Each row was made from one path, in order. Every step used is in the known rows, and no mark comes twice. Write each row's path.
Known rows
gipesa, rapok: [  3  14  12   4   5  -5 -15  -5   4  -8  -5  13 -18   8  -3   4  -1  -4
   7  -7   7   4 -11  -8   7  -2  -6  -2  -3   5  -5]
gomi, suba, befa, rapok: [ -3  -7   8  13 -10  19 -11   6  -1  14  -6  -6  12  -8  -2  14  -5  13
  36 -12  41   8  -8 -15   4 -18   7  23 -16  13  -2]
febek, vagek, rapok, befa, suba, gomi: [-14   1  17 -18  27  11 -23   2 -12 -10 -16   3  26  -4  -2  37  -5  -1
  38 -15  18  25 -11 -50  -1  -7  -9  10  -3   6   1]
tana, veges, febek: [ -5 -15 -33  11  -4  -6  15   5   7   2  11  -5   9 -13  12 -15   2 -20
 -16   5   7   9  15   4 -14  27   6 -17  18 -18   6]
bizi, rapok: [ 14  11  -4  -6   2   5  -6  -5 -14   3  -6  -1 -21  19  -2   4  -8  -2
   6   0   6   0  -3  -4  -5  -6   0   4   1  -5   0]
suba, befa: [  4  -4  -2  -1  -8   3  -4   3   2  10   0  -4   9  -4   4   7  -4  -3
   4 -14   9  -3 -12 -14   2 -15   5   7  -8   3   2]
febek, vagek: [ 11  10 -11  -4  -6   2  -2   0   8  -5   4   2  14  -2  -7   7 -11  -5
  15   1  -4  10   2 -14   0  -8   0  -2 -13  -6  -1]
vagek, rapok, befa: [  1   1  13 -17  25  -2 -10  -4 -12  -7 -10   4   5  11  -6  21 -10   1
  15  -6   0   6 -11 -30   2   4 -10  -8   4   4  -7]
vagek, rapok, befa, suba, gomi: [-24  -8  29 -14  33  10 -21   1 -20  -6 -20   1  11   0   6  31   6   3
  24 -15  22  14 -14 -36   0   1  -8  12  11  11   1]
rapok, befa, suba: [-17 -15  27   2  21  12 -21  -6 -11  -1 -15   0   3  11   1  21   1  12
  18 -14   6  17  -8  -7   1  10 -10   6  14  11  -5]
pali, rapok, bizi: [ -9 -11  19 -18   1  13 -20  -4 -14  -5   6  -5  -8  15 -18  15   4   7
   3   6  12  -3 -19 -18  -9   9  -4   2  -1 -10 -23]
veges, febek, gipesa, rapok: [ 11   4  -4  19   4  -5 -14   8  -8 -20   2  18  -8  -2   4 -10 -19 -33
   6 -19   1  -7  10 -11   5   2  -6 -21   5 -11   0]
fepin, febek, kibubas: [-13   3 -14  -4   7  -5  -6   3   7 -11  12   8  16  -6   2 -14 -23 -27
  -2   2  -5 -10  39  -7  -1   2   1 -20  -7   0  11]
fepin, febek, vagek, rapok: [  6  25 -23 -22  15 -12 -11  -3  10 -10  18  12  34  -8  -7  14 -19 -16
  21   4  -4   6  19 -35  -4 -18  -2 -18 -22  -8   1]
veges, febek, vagek, rapok, befa, suba, gomi: [-17  -8   6  -7  27   6 -14   6 -17 -16 -12   2  29 -13   0  33  -5 -14
  35 -14  20  27  -4 -45  -6   4  -8  -7   8  -5  11]
tana, veges: [ -2  -7 -22   0  -4  -1   7   3  11   8   5  -4   5  -2  10 -12   2  -7
 -12   5   4   8   7  -2  -9  16   6   0   8  -8  -4]
suba, befa, rapok, gipesa: [  7 -18   0   4  -4  18 -19  11  -2  17  -6   7  -3   1 -15  16  -1  30
  34 -11   9   3  -3  -6   1  -6  -2  13   1   5 -13]
fepin, febek, gipesa, rapok, pali: [  4  18  17   9   9  -1 -35   4  10 -16  15  22   2  20 -15   3 -20 -26
  11 -24 -11 -10  31 -19   4 -13 -15  -8   1   3 -11]
gipesa, rapok, bizi: [  0   1  21 -13   9   4 -21 -14 -13 -11  -6  14 -30  19 -10  10  -2  -4
  13  -2   8   7 -18 -16   1   3  -2 -12  -4   7 -11]
rapok, befa: [  0  -7  19  -4   9   6  -7  -3  -4  -4 -10   2   0  12  -6  12  -7   5
   7  -6   2   9  -6 -10  -3   7  -6  -1   6   6  -6]
pali, rapok, vagek, febek, fepin: [-18  13   0  -3  -2  10 -27   5 -27 -20  21 -12   8  38 -14   9   7  -6
 -10  12 -16 -34  -7 -17  -4  20 -20 -30  -2 -37 -19]
kibubas, febek, vagek, rapok: [  7  31 -29 -23   9  -5 -12  -7  10  -7   6  10  31  -3 -17  12 -15 -10
  21   7  -6   3   9 -31  -4 -15  -1 -13 -19 -17   3]
vagek, febek: [  3   6 -10  -2   6  -1   4   4 -22  -6  14  -4  -2  13   5   3   0  -3
  -4   9  -2 -10   0  -5  -4   6  -8 -15   3  -4   5]
febek, fepin: [ -7   0  -8  10  -2  -1  -5   3  -4  -4   5  -5  12   2   2 -10  -6 -14
  -4  -1  -7  -7  10  -6   5   1   4 -17  -4 -10   2]
bizi, rapok, befa: [ 15   3  15  -9  12  12 -13  -8 -18  -1 -17   1 -22  30  -9  16 -15   3
  12  -6   8   8  -8 -13  -8  -1  -6   5   7   2  -6]
fepin, febek, vagek: [  6  16 -18  -8  -2  -4  -6  -2  16  -6  18  11  29  -8  -6   5 -17 -12
  14   5  -3   9  24 -15  -8 -14   2 -10 -20  -5   2]
suba, befa, rapok: [  7  -7  -3   4  -3  14 -13   5   8  10  -1  -5   4   1  -3  15 -10  17
  29 -13  20   4 -12 -13   6 -18   8  12 -11   0  -7]
pali, rapok: [ -6   1  10   0  -2   4 -15   5   3  -4   7  -6   3   5 -12  10   4   6
  -4   2  11  -7 -11 -10  -1   2  -8  10   0 -11 -18]
vagek, febek, gipesa, rapok, befa: [ 15   9  15   1  20   5 -24   5 -29 -24   0  17 -14  34   0   8 -26 -20
  13 -16  -2 -10  -4 -31   4   3 -19 -21   2   1  -9]

Write each row's path
[ 10  22  -5 -19   4  12 -13  -7 -43 -10   2  -2 -27  52  -7  15   2   0
   4  10 -12 -21  -7  -4 -12  10 -17 -19   4 -21  -3]	bizi, rapok, vagek, febek
[-24  -8  16   3   7  11 -10   5 -10   2 -12  -3   5 -12  12  11  16   3
   9  -9  22   9  -3  -6  -1  -3   1  19   9   8   8]	befa, suba, gomi
[-31 -15  44   0  14  21 -31   8 -11  -6 -14  -7   8   5  -5  33  13  14
  14 -12  34  12 -20 -27  -5   6 -12  29  12   3 -15]	pali, rapok, befa, suba, gomi
[ -2  -4  17  11   5  13 -17   4  12  -2   2  -7  -4  19 -23  19  -1  22
  26  -9   1   7   5   1   4   0  -8   7   8   0 -14]	befa, rapok, pali
[  6  17  15  -3   1   8 -34  -4 -11 -21  -6  23 -16  27  -8   1 -10 -16
  12 -18 -18 -19  -4 -12   8   1 -15 -13  -6 -11 -18]	febek, gipesa, rapok, vagek
[  1  -8  15   9  -3  18 -21   8  14   9   1 -10   5  16 -20  27  -5  19
  31 -22  10   4  -6 -14   6 -15  -4  16   1   3 -13]	suba, befa, rapok, pali
[  4   5  31   0  15   2 -23  -8  -1 -13 -14  15 -18  21  -9  18  -8   0
  14 -13   8  13 -16 -16   5   3 -11  -3   2  12 -11]	gipesa, rapok, befa
[  6   5 -13   0   3   0 -10   6   0  -6  16  15  22  -3   5 -13 -24 -24
   2  -8  -7 -14  35 -10  -4 -13   2 -10  -9  -4  -1]	fepin, febek, gipesa
[ -3  -3   4 -30  18   0  -9 -11 -24  -4  -1   3  -7  11  -7  13  -3  -2
  13   5   0   1 -12 -28  -3   3  -1 -16  -2  -1  -7]	vagek, rapok, bizi
[ -2  12  29   8   6  -1 -25  -2  10 -10   0   6 -18  23 -19  17   4  -2
  10 -15  -4   4  -4  -8   9   1 -15   3   8   8 -11]	gipesa, rapok, pali
[-13   6  18 -12  -7  13 -27  -2  -3 -11   4  -3  -1  24 -22  17  13  10
  -1   3  -7 -16 -17  -5  -4  13 -17   2  -2 -23 -26]	pali, rapok, vagek
[-11  10   3 -18  36   1 -32 -10  -1 -10   3  12  38   3  -6  35 -19  -3
  39 -10   1  23  11 -43  -4  -7 -11 -11  -7   3  -4]	fepin, febek, vagek, rapok, befa, suba
[  4 -18   5 -14   1  23 -18  -4  -9   8  -3  -3  -7  11  -9  20 -11  18
  35  -9  22   9 -18 -20  -1 -12  11   1 -13   2 -13]	suba, befa, rapok, bizi
[-11  10   8 -13   0  12 -22   3 -24 -16  17  -7  -3  37 -17  20  14   9
  -5  12  -9 -26 -16 -10  -8  19 -25 -14   2 -27 -20]	pali, rapok, vagek, febek
[ -9  -8  27  18 -10  23 -20   9   5  13  -1 -12  12   6 -19  25  -1  15
  39 -21  31   8   0 -17   4 -15  -5  28  -4  17  -8]	gomi, suba, befa, rapok, pali
[ -4  18  21  -8   1   4 -29 -12  -4 -15  -8  16 -22  27 -13  12   8   3
   9  -6 -11  -6 -16  -3   5   8 -15 -11  -4  -6 -14]	gipesa, rapok, vagek
[ 11  17 -15 -17  10  -6  -5   0   1  -8   4   4  21  -4  -7  15 -14  -8
  22   0  -6   8  -4 -34   3 -10  -4  -8 -15  -7  -2]	febek, vagek, rapok
[ 16  18  -4   5  11  -1 -18   8 -25 -21  11  16 -15  22   7  -3 -19 -24
   6  -9  -3 -20   2 -22   7  -3 -13 -19  -3  -4  -3]	vagek, febek, gipesa, rapok
[-21  -4  46   4  23  12 -33  -4 -10 -11 -26  12 -13   9   3  28   9   3
  24 -22  30  21 -19 -25   3   1  -9  15  10  18  -3]	gipesa, rapok, befa, suba, gomi
[  0   2 -19   8  -4   3 -19   2  -3 -19   4  18  -7  14   4 -15  -8 -35
  -3 -14 -12  -9  10  -8  -7  28  -9 -29  12 -29 -12]	tana, veges, febek, gipesa, rapok, vagek
[  3   3   2   4  -8  33 -25  13 -37  -4   5   0  13  25  -3  12 -15   0
  37 -14  15 -24   0 -25   0  -7 -10  -3 -16  -8 -10]	gomi, suba, befa, rapok, vagek, febek, gipesa
[-17  -7  22 -11  37   4 -26  -7 -17  -4 -14   3   8  11   1  29  -2   8
  25 -15   5  14 -14 -27   4   7 -13  -2  12   8  -5]	vagek, rapok, befa, suba
[ -7  -4  10   8 -14   9  -3   5  -7  15  -4  -5  16 -14   5   6   1  -8
  12 -13  31   2  -6 -17   0 -14   3  20 -12  16   7]	gomi, suba, befa
[ -7   2 -17  -3  10  -1   3  10 -23 -16  12  -5  -1  12   7  -9 -18 -22
  -6   6  -9 -19  17 -10   2  14  -7 -26   1  -5  13]	vagek, febek, kibubas
[ 13   2 -11  -4  -1  27 -27  12 -28  -9   9   2   4  34  -3  14 -18   3
  29 -15  -7 -29  -3 -22   2  -8 -10 -14 -11 -20 -15]	suba, befa, rapok, vagek, febek, gipesa
[  6  14 -19 -22  13  -8 -17   3   0  -2  14  23  29  -7 -19  14 -11  -3
  26   7 -14   3  28 -30 -10  -4 -11 -17  -9  -3  -4]	fepin, febek, vagek, rapok, gipesa
[ -2  24   9  -9   8   3 -24  -8 -24 -21   5  13 -23  41  -8  16   8  -1
   5   3 -12 -17 -15  -9   0  14 -22 -27   0 -12  -8]	gipesa, rapok, vagek, febek
[ 11   7 -11 -19   9  -3 -11   6  -8  -1   0  15  14  -2 -20  16  -6   4
  29   1 -15   5   5 -28  -1   2 -14  -8  -2  -4  -8]	febek, vagek, rapok, gipesa
[ 10  17  14  10  11   3 -25  11 -18 -22  14   8 -15  36  -9   8 -14 -22
   9 -18 -13 -20   8 -23   6   2 -24 -15   8  -3  -8]	vagek, febek, gipesa, rapok, pali
[-21   7   2 -14   3  13 -24   8 -26 -27  15  -7  -2  35 -14   7  -5 -11
  -7   9 -16 -35  -1 -16  -1  27 -25 -24   0 -28 -13]	pali, rapok, vagek, febek, kibubas
[-10  -8 -18  21  -1  -7   5   6  -7 -10   9  -6  14  -8   3 -15  -5 -27
  -8   0  -6  -6  20   0  -1  12   3 -33   6 -21  13]	veges, febek, fepin
[ -1   8  -4  -8   7  17 -18  -2 -23 -14   7  -1 -10  37 -12  18   3  22
  22  10  -7 -14  -6   0  -4  13 -13 -22  -1 -19 -13]	befa, rapok, vagek, febek
[  6  20 -25 -24   8  -2 -19  -1   0  -2   1  22  24  -3 -28  13  -6   4
  28   8 -16   0  19 -25 -11  -3 -11 -13  -5 -12  -2]	kibubas, febek, vagek, rapok, gipesa
[  1  30   1  -9  -1  10 -41 -10  -3 -20  -6  30  -6  27 -17  -2 -11 -17
  11 -12 -18 -24   9 -10  -1  -3 -13 -16 -10 -20 -13]	kibubas, febek, gipesa, rapok, vagek
[-10  16  -3 -21  31   7 -33 -13  -2  -9 -10  12  33   8 -15  33 -14   2
  40  -7   0  20   1 -39  -5  -5 -11  -8  -4  -5  -2]	kibubas, febek, vagek, rapok, befa, suba
[  3  12 -15 -39  18  -3 -16 -12  -8 -11  16  13  23   4 -14  19 -20 -15
  27   8  -2  10  12 -43 -11 -11   2 -27 -21  -6  -5]	fepin, febek, vagek, rapok, bizi
[ -6 -19  18  -5  -5  28 -17  -3 -18  12  -7  -5   1   2  -9  18  -7  14
  42  -8  42  12 -13 -24  -3 -12   9  14 -16  15  -9]	gomi, suba, befa, rapok, bizi
[-18  -1   1  -2  -4  28 -21  10 -30  -9   3  -7   8  22  -5  12 -14  -3
  33  -5  16 -21   3 -21   3   7 -10 -12 -15  -4   2]	gomi, suba, befa, rapok, vagek, febek, kibubas
[ 14   2   1  -7   1   9 -12   1 -23  10 -12   9 -28  19 -15   4   1  11
  13   2  -4  -3   8   1 -10   6 -11   6  15  -1  -4]	bizi, rapok, gipesa
[-14   4   0  10  -9  27 -24   6 -32  -3   7 -12  17  26  -5  13  -2   2
  30  -3  15 -21  -2 -22   1   1  -6 -18 -16 -13  -4]	gomi, suba, befa, rapok, vagek, febek, fepin
